Every row comes from one small tree of marks. Brackets hold a mark, then the marks that hang from it, in the order of their numbers. Every link used is in the known rows. Which tree was each row made from?
Known rows:
(K153 (K616 K431) K781): | -.09 |  .02 |  .17 | -.26 | -.03 |  .28 |  .38 |  .19 | -.24 | -.26 |  .17 | -.27 | -.09 | -.11 | -.10 |  .24 |  .02 |  .08 | -.23 |  .06 | -.01 |
(K576 K616): |  .24 | -.08 |  .07 | -.04 | -.02 |  .18 |  .28 |  .19 | -.07 | -.15 | -.09 |  .05 | -.02 | -.20 | -.17 | -.07 |  .08 |  .19 | -.08 | -.15 | -.07 |
(K576 K150 K616): |  .12 | -.17 | -.06 | -.04 |  .07 |  .16 |  .17 |  .18 | -.09 | -.19 | -.09 |  .19 | -.04 | -.15 | -.17 | -.06 |  .19 |  .22 | -.02 | -.26 | -.25 |
(K576 (K150 K984) (K616 K153 K431)): | -.15 | -.35 |  .04 |  .10 |  .03 |  .18 |  .31 | -.02 | -.30 | -.03 | -.22 | -.06 | -.16 |  .00 | -.13 |  .48 |  .00 |  .28 | -.24 | -.42 | -.13 |
(K576 K100 K150): | -.16 | -.06 | -.12 | -.02 |  .04 | -.16 | -.12 |  .27 | -.18 | -.09 | -.20 |  .18 | -.01 | -.06 |  .15 |  .21 |  .11 |  .06 |  .04 | -.16 | -.43 |
(K734 (K150 K576 K984)): |  .09 | -.31 | -.17 | -.03 |  .02 |  .15 | -.06 |  .30 | -.12 | -.09 |  .05 |  .21 |  .05 | -.25 |  .00 |  .02 | -.18 |  .05 | -.23 | -.13 | -.20 |
(K734 (K150 (K576 K100 K616) K984)): |  .21 | -.28 | -.23 | -.12 | -.02 |  .30 |  .03 |  .30 | -.22 | -.12 | -.10 |  .07 |  .06 | -.23 |  .15 |  .21 | -.17 |  .12 | -.13 | -.28 | -.34 |
(K616 K153 K431 K576): | -.16 | -.16 |  .22 | -.23 | -.05 | -.30 |  .33 |  .01 | -.19 | -.04 | -.03 |  .02 |  .00 |  .08 | -.07 |  .44 |  .08 |  .29 | -.23 | -.17 |  .00 |
(K616 K576): |  .02 | -.08 |  .09 | -.27 |  .00 | -.12 |  .19 |  .26 | -.06 | -.12 |  .05 |  .26 |  .12 |  .02 | -.06 |  .00 |  .08 |  .17 | -.09 |  .02 | -.11 |
(K576 K100 K150 K616): |  .05 | -.08 | -.12 | -.08 |  .03 |  .06 |  .08 |  .21 | -.21 | -.15 | -.23 |  .13 | -.02 | -.09 |  .08 |  .17 |  .16 |  .15 |  .05 | -.27 | -.38 |
(K576 K150 (K616 K431)): |  .01 | -.22 |  .02 | -.08 |  .10 |  .07 |  .29 |  .15 | -.18 | -.14 | -.18 | -.06 | -.15 | -.14 | -.18 |  .26 |  .20 |  .20 | -.04 | -.34 | -.18 |
(K150 (K576 (K616 (K153 K781))) K734): |  .26 | -.04 |  .06 | -.29 | -.25 |  .05 |  .14 | -.08 | -.27 | -.27 |  .22 |  .18 | -.01 | -.03 | -.74 |  .06 | -.06 |  .29 | -.65 | -.13 | -.09 |
(K431 K616): |  .15 | -.09 |  .16 | -.07 |  .01 | -.15 |  .22 |  .24 |  .11 | -.22 | -.03 |  .06 | -.06 | -.19 |  .05 | -.05 |  .05 |  .00 | -.25 |  .08 | -.02 |
(K734 (K150 (K576 (K616 K153)) K984)): |  .26 | -.38 | -.12 |  .02 | -.07 |  .29 |  .19 |  .07 | -.17 | -.13 |  .02 |  .17 | -.02 | -.21 | -.10 |  .13 | -.14 |  .31 | -.31 | -.37 | -.12 |
(K150 K734 K984): | -.17 | -.15 |  .04 | -.02 | -.04 | -.03 |  .01 |  .34 | -.12 | -.05 | -.05 |  .13 |  .07 | -.07 | -.39 |  .01 | -.17 |  .01 | -.31 | -.08 | -.03 |
(K153 K616 K781): |  .04 |  .11 |  .03 | -.19 | -.09 |  .37 |  .31 |  .22 | -.12 | -.30 |  .25 | -.02 |  .00 | -.15 | -.10 | -.09 | -.03 |  .10 | -.20 |  .14 | -.07 |
(K576 K150): | -.06 | -.13 | -.10 |  .03 |  .05 | -.07 | -.01 |  .23 | -.07 | -.13 | -.10 |  .25 | -.03 | -.12 | -.07 |  .00 |  .16 |  .08 | -.03 | -.14 | -.26 |
(K431 (K616 K153 K576)): |  .05 | -.18 |  .27 | -.22 | -.06 | -.33 |  .38 |  .07 |  .05 | -.23 |  .08 |  .24 |  .02 |  .08 |  .06 |  .12 |  .11 |  .21 | -.38 |  .00 |  .05 |
(K576 K100 (K150 K734 K984) K616): | -.19 | -.21 | -.11 | -.08 |  .01 |  .07 |  .02 |  .32 | -.24 | -.09 | -.22 |  .18 |  .06 | -.02 | -.23 |  .23 | -.05 |  .05 | -.17 | -.33 | -.32 |
(K734 (K150 (K576 K100) K984)): |  .00 | -.23 | -.25 | -.08 | -.01 |  .03 | -.16 |  .32 | -.24 | -.04 | -.08 |  .14 |  .06 | -.20 |  .25 |  .24 | -.21 |  .03 | -.15 | -.17 | -.36 |
(K150 K576 K734): |  .16 | -.16 | -.03 | -.24 | -.09 | -.19 | -.10 |  .25 | -.23 | -.15 |  .08 |  .22 |  .08 | -.12 | -.46 |  .03 | -.04 |  .04 | -.37 | -.07 | -.15 |
(K153 K781): |  .01 |  .16 |  .11 | -.13 | -.07 |  .06 |  .09 |  .13 | -.08 | -.21 |  .10 |  .05 | -.02 | -.15 | -.24 | -.04 | -.03 |  .10 | -.23 |  .10 | -.11 |

Write each row's tree:
| -.18 |  .01 |  .30 | -.37 | -.10 | -.18 |  .32 | -.10 | -.21 | -.14 |  .14 |  .01 | -.02 |  .14 | -.24 |  .41 |  .06 |  .29 | -.40 | -.05 | -.01 | -> (K616 (K153 K781) K431 K576)
| -.20 |  .07 |  .17 | -.53 | -.06 |  .07 |  .38 |  .22 | -.32 | -.23 |  .13 | -.15 |  .08 |  .09 |  .16 |  .51 |  .02 |  .11 | -.17 |  .06 | -.18 | -> (K153 (K616 K431 (K576 K100)) K781)
|  .31 | -.19 | -.19 | -.20 |  .00 |  .11 |  .06 |  .23 | -.17 | -.19 | -.05 |  .10 |  .01 | -.31 |  .09 |  .11 |  .07 |  .15 | -.05 | -.27 | -.33 | -> (K734 (K150 (K576 K100 K616)))
|  .30 | -.37 | -.16 | -.08 |  .01 |  .38 |  .15 |  .25 | -.14 | -.15 |  .03 |  .13 |  .03 | -.29 | -.08 | -.01 | -.10 |  .18 | -.19 | -.25 | -.19 | -> (K734 (K150 (K576 K616) K984))
| -.28 | -.28 | -.04 | -.02 |  .07 | -.05 | -.09 |  .34 | -.12 | -.08 | -.06 |  .29 |  .04 | -.04 | -.39 |  .03 | -.05 |  .01 | -.25 | -.20 | -.18 | -> (K576 (K150 K734 K984))
|  .30 | -.24 |  .00 | -.16 | -.16 | -.09 |  .16 |  .03 | -.26 | -.17 |  .06 |  .20 |  .01 | -.06 | -.57 |  .10 | -.01 |  .26 | -.51 | -.28 | -.06 | -> (K150 (K576 (K616 K153)) K734)
|  .06 | -.07 | -.07 | -.26 | -.09 | -.34 | -.21 |  .30 | -.31 | -.11 | -.04 |  .16 |  .09 | -.06 | -.23 |  .24 | -.08 | -.02 | -.31 | -.08 | -.29 | -> (K150 (K576 K100) K734)
| -.43 | -.22 | -.06 | -.30 |  .02 | -.25 | -.08 |  .39 | -.26 | -.06 | -.09 |  .38 |  .21 |  .22 | -.12 |  .30 | -.02 |  .04 | -.21 | -.21 | -.34 | -> (K616 (K576 K100 (K150 K734 K984)))
| -.15 |  .08 |  .26 | -.09 | -.12 | -.11 |  .21 | -.11 | -.20 | -.15 |  .01 | -.16 | -.14 | -.05 | -.28 |  .41 | -.03 |  .20 | -.41 | -.08 | -.01 | -> (K616 (K153 K781) K431)
|  .09 | -.16 |  .18 | -.02 | -.04 |  .01 |  .41 | -.04 | -.18 | -.09 | -.15 | -.18 | -.17 | -.12 | -.19 |  .37 |  .07 |  .31 | -.23 | -.30 |  .04 | -> (K576 (K616 K153 K431))
| -.23 | -.30 |  .03 | -.37 |  .12 |  .07 |  .40 |  .30 | -.25 | -.16 |  .07 |  .07 | -.02 |  .05 |  .07 |  .31 |  .27 |  .17 | -.03 | -.19 | -.15 | -> (K153 (K616 K431 (K576 K150)))
|  .02 | -.08 |  .18 | -.35 | -.01 | -.35 |  .20 |  .29 | -.03 | -.19 | -.05 |  .18 |  .11 |  .05 |  .32 |  .20 |  .08 |  .03 | -.18 |  .05 | -.15 | -> (K431 (K616 (K576 K100)))
|  .18 |  .08 |  .17 | -.06 | -.16 |  .22 |  .34 | -.13 | -.14 | -.28 |  .06 |  .04 | -.07 | -.08 | -.35 |  .04 |  .01 |  .34 | -.36 | -.09 | -.03 | -> (K576 (K616 (K153 K781)))
|  .26 | -.06 |  .17 | -.25 | -.17 |  .12 |  .28 | -.18 | -.37 | -.19 |  .08 | -.14 | -.13 | -.04 | -.38 |  .42 | -.07 |  .32 | -.52 | -.19 | -.09 | -> (K150 (K576 (K616 (K153 K781) K431)))
| -.30 | -.26 | -.13 | -.29 |  .01 |  .22 |  .20 |  .44 | -.28 | -.11 |  .00 |  .25 |  .14 |  .17 |  .41 |  .32 | -.01 |  .09 |  .00 | -.10 | -.35 | -> (K153 (K616 (K576 K100 (K150 K984))))
| -.35 | -.32 |  .09 | -.24 |  .13 | -.04 |  .16 |  .27 | -.25 |  .02 | -.10 |  .13 |  .06 |  .13 |  .01 |  .38 |  .02 |  .14 | -.15 | -.22 | -.20 | -> (K616 K431 (K576 (K150 K984)))
| -.36 | -.18 | -.14 | -.06 |  .01 | -.15 | -.19 |  .37 | -.22 | -.04 | -.20 |  .20 |  .05 |  .02 | -.11 |  .25 | -.09 | -.05 | -.19 | -.23 | -.34 | -> (K576 K100 (K150 K734 K984))
|  .03 | -.25 | -.04 | -.14 | -.10 | -.04 | -.09 |  .31 | -.27 | -.07 |  .07 |  .18 |  .10 | -.03 | -.39 |  .09 | -.26 |  .01 | -.45 | -.08 | -.13 | -> (K150 K576 K734 K984)
|  .08 |  .05 |  .27 | -.10 | -.10 | -.11 |  .26 | -.07 |  .02 | -.30 |  .11 |  .04 | -.10 | -.07 | -.15 |  .07 | -.03 |  .15 | -.52 |  .10 |  .04 | -> (K431 (K616 (K153 K781)))
| -.07 | -.19 | -.14 | -.18 | -.14 | -.14 | -.23 |  .34 | -.39 |  .01 | -.08 |  .12 |  .14 |  .01 | -.15 |  .31 | -.29 | -.07 | -.38 | -.08 | -.30 | -> (K150 (K576 K100) K734 K984)
|  .00 | -.10 |  .15 | -.04 | -.04 | -.09 |  .34 | -.02 | -.31 | -.07 | -.29 | -.25 | -.12 | -.09 |  .04 |  .60 |  .02 |  .24 | -.17 | -.32 | -.11 | -> (K576 K100 (K616 K153 K431))
|  .09 | -.14 | -.21 | -.16 |  .00 | -.12 | -.18 |  .28 | -.17 | -.13 | -.02 |  .14 |  .02 | -.29 |  .21 |  .18 |  .00 |  .04 | -.07 | -.18 | -.36 | -> (K734 (K150 (K576 K100)))
| -.35 | -.27 |  .12 | -.41 |  .13 | -.39 |  .12 |  .28 | -.18 | -.10 | -.01 |  .24 |  .07 |  .10 | -.42 |  .27 |  .26 |  .14 | -.24 | -.32 | -.15 | -> (K616 K431 (K576 (K150 K734)))
| -.47 | -.37 |  .10 | -.33 |  .12 | -.23 |  .12 |  .32 | -.23 | -.04 | -.05 |  .20 |  .09 |  .18 | -.36 |  .35 |  .02 |  .10 | -.31 | -.30 | -.16 | -> (K616 K431 (K576 (K150 K734 K984)))
| -.23 | -.12 |  .19 | -.27 | -.07 | -.40 |  .23 |  .06 | -.29 | -.01 | -.17 | -.01 |  .05 |  .15 |  .20 |  .67 |  .03 |  .23 | -.16 | -.21 | -.15 | -> (K616 K153 K431 (K576 K100))
|  .38 |  .00 |  .06 | -.17 | -.21 |  .17 |  .23 | -.14 | -.28 | -.23 |  .17 |  .10 | -.05 | -.03 | -.37 |  .11 | -.08 |  .33 | -.50 | -.07 | -.15 | -> (K150 (K576 (K616 (K153 K781))))
|  .03 | -.24 | -.02 | -.14 |  .06 |  .01 |  .12 |  .23 | -.07 | -.21 | -.05 |  .28 |  .01 | -.12 | -.53 | -.08 |  .22 |  .16 | -.18 | -.30 | -.18 | -> (K576 (K150 K734) K616)
|  .22 | -.27 | -.05 | -.18 | -.10 |  .20 |  .10 |  .28 | -.28 | -.09 |  .01 |  .12 |  .10 | -.09 | -.49 |  .05 | -.21 |  .11 | -.44 | -.18 | -.11 | -> (K150 (K576 K616) K734 K984)
| -.18 | -.20 |  .02 | -.24 |  .07 | -.18 |  .10 |  .26 | -.29 | -.12 | -.25 | -.05 | -.07 | -.08 | -.29 |  .43 |  .22 |  .10 | -.17 | -.43 | -.29 | -> (K576 K100 (K150 K734) (K616 K431))
|  .02 | -.14 | -.11 | -.09 | -.11 |  .02 | -.16 |  .31 | -.36 |  .03 | -.13 |  .06 |  .08 | -.03 |  .23 |  .38 | -.32 |  .03 | -.19 |  .01 | -.34 | -> (K150 (K576 K100) K984)
| -.16 | -.06 | -.02 | -.44 |  .02 |  .25 |  .33 |  .23 | -.16 | -.33 |  .33 |  .30 |  .06 |  .14 | -.08 | -.03 |  .19 |  .19 | -.16 |  .03 | -.23 | -> (K153 (K616 (K576 K150)) K781)
| -.04 |  .12 |  .21 | -.16 | -.10 |  .07 |  .31 | -.11 | -.33 | -.16 | -.13 | -.25 | -.12 | -.04 | -.10 |  .58 | -.03 |  .28 | -.31 | -.19 | -.13 | -> (K576 K100 (K616 (K153 K781) K431))
|  .26 | -.13 | -.08 | -.30 | -.12 | -.10 |  .01 |  .27 | -.34 | -.14 | -.07 |  .10 |  .07 | -.12 | -.31 |  .20 | -.04 |  .11 | -.31 | -.20 | -.28 | -> (K150 (K576 K100 K616) K734)
| -.33 | -.32 | -.02 | -.26 |  .05 | -.13 |  .03 |  .33 | -.16 | -.06 |  .04 |  .44 |  .18 |  .18 | -.36 |  .07 |  .00 |  .10 | -.27 | -.17 | -.18 | -> (K616 (K576 (K150 K734 K984)))
| -.19 | -.23 | -.02 | -.03 |  .07 |  .16 |  .15 |  .26 | -.35 | -.01 | -.35 | -.14 | -.07 | -.03 |  .16 |  .56 | -.07 |  .12 | -.05 | -.36 | -.31 | -> (K576 K100 (K150 K984) (K616 K431))
| -.10 | -.20 |  .16 | -.40 |  .01 |  .08 |  .50 |  .33 | -.20 | -.14 |  .10 | -.09 |  .02 |  .00 |  .09 |  .30 |  .14 |  .15 | -.07 | -.06 |  .00 | -> (K153 (K616 K431 K576))
| -.10 | -.16 |  .05 | -.35 |  .09 | -.36 |  .11 |  .30 | -.02 | -.21 | -.07 |  .31 |  .07 |  .12 |  .32 |  .23 |  .18 |  .06 | -.14 | -.08 | -.34 | -> (K431 (K616 (K576 K100 K150)))
| -.35 | -.39 |  .02 | -.17 | -.04 | -.21 |  .09 |  .14 | -.16 | -.07 |  .04 |  .47 |  .11 |  .23 | -.37 |  .22 | -.01 |  .24 | -.41 | -.27 | -.11 | -> (K616 K153 (K576 (K150 K734 K984)))
| -.39 | -.21 |  .07 | -.25 |  .02 | -.40 |  .12 |  .04 | -.30 | -.04 | -.16 |  .14 | -.03 |  .18 |  .18 |  .67 |  .17 |  .24 | -.12 | -.33 | -.31 | -> (K616 K153 K431 (K576 K100 K150))
| -.24 | -.26 | -.02 | -.18 |  .06 |  .01 |  .09 |  .29 | -.14 | -.07 | -.01 |  .38 |  .14 |  .16 |  .02 |  .11 | -.02 |  .16 | -.10 | -.12 | -.25 | -> (K616 (K576 (K150 K984)))
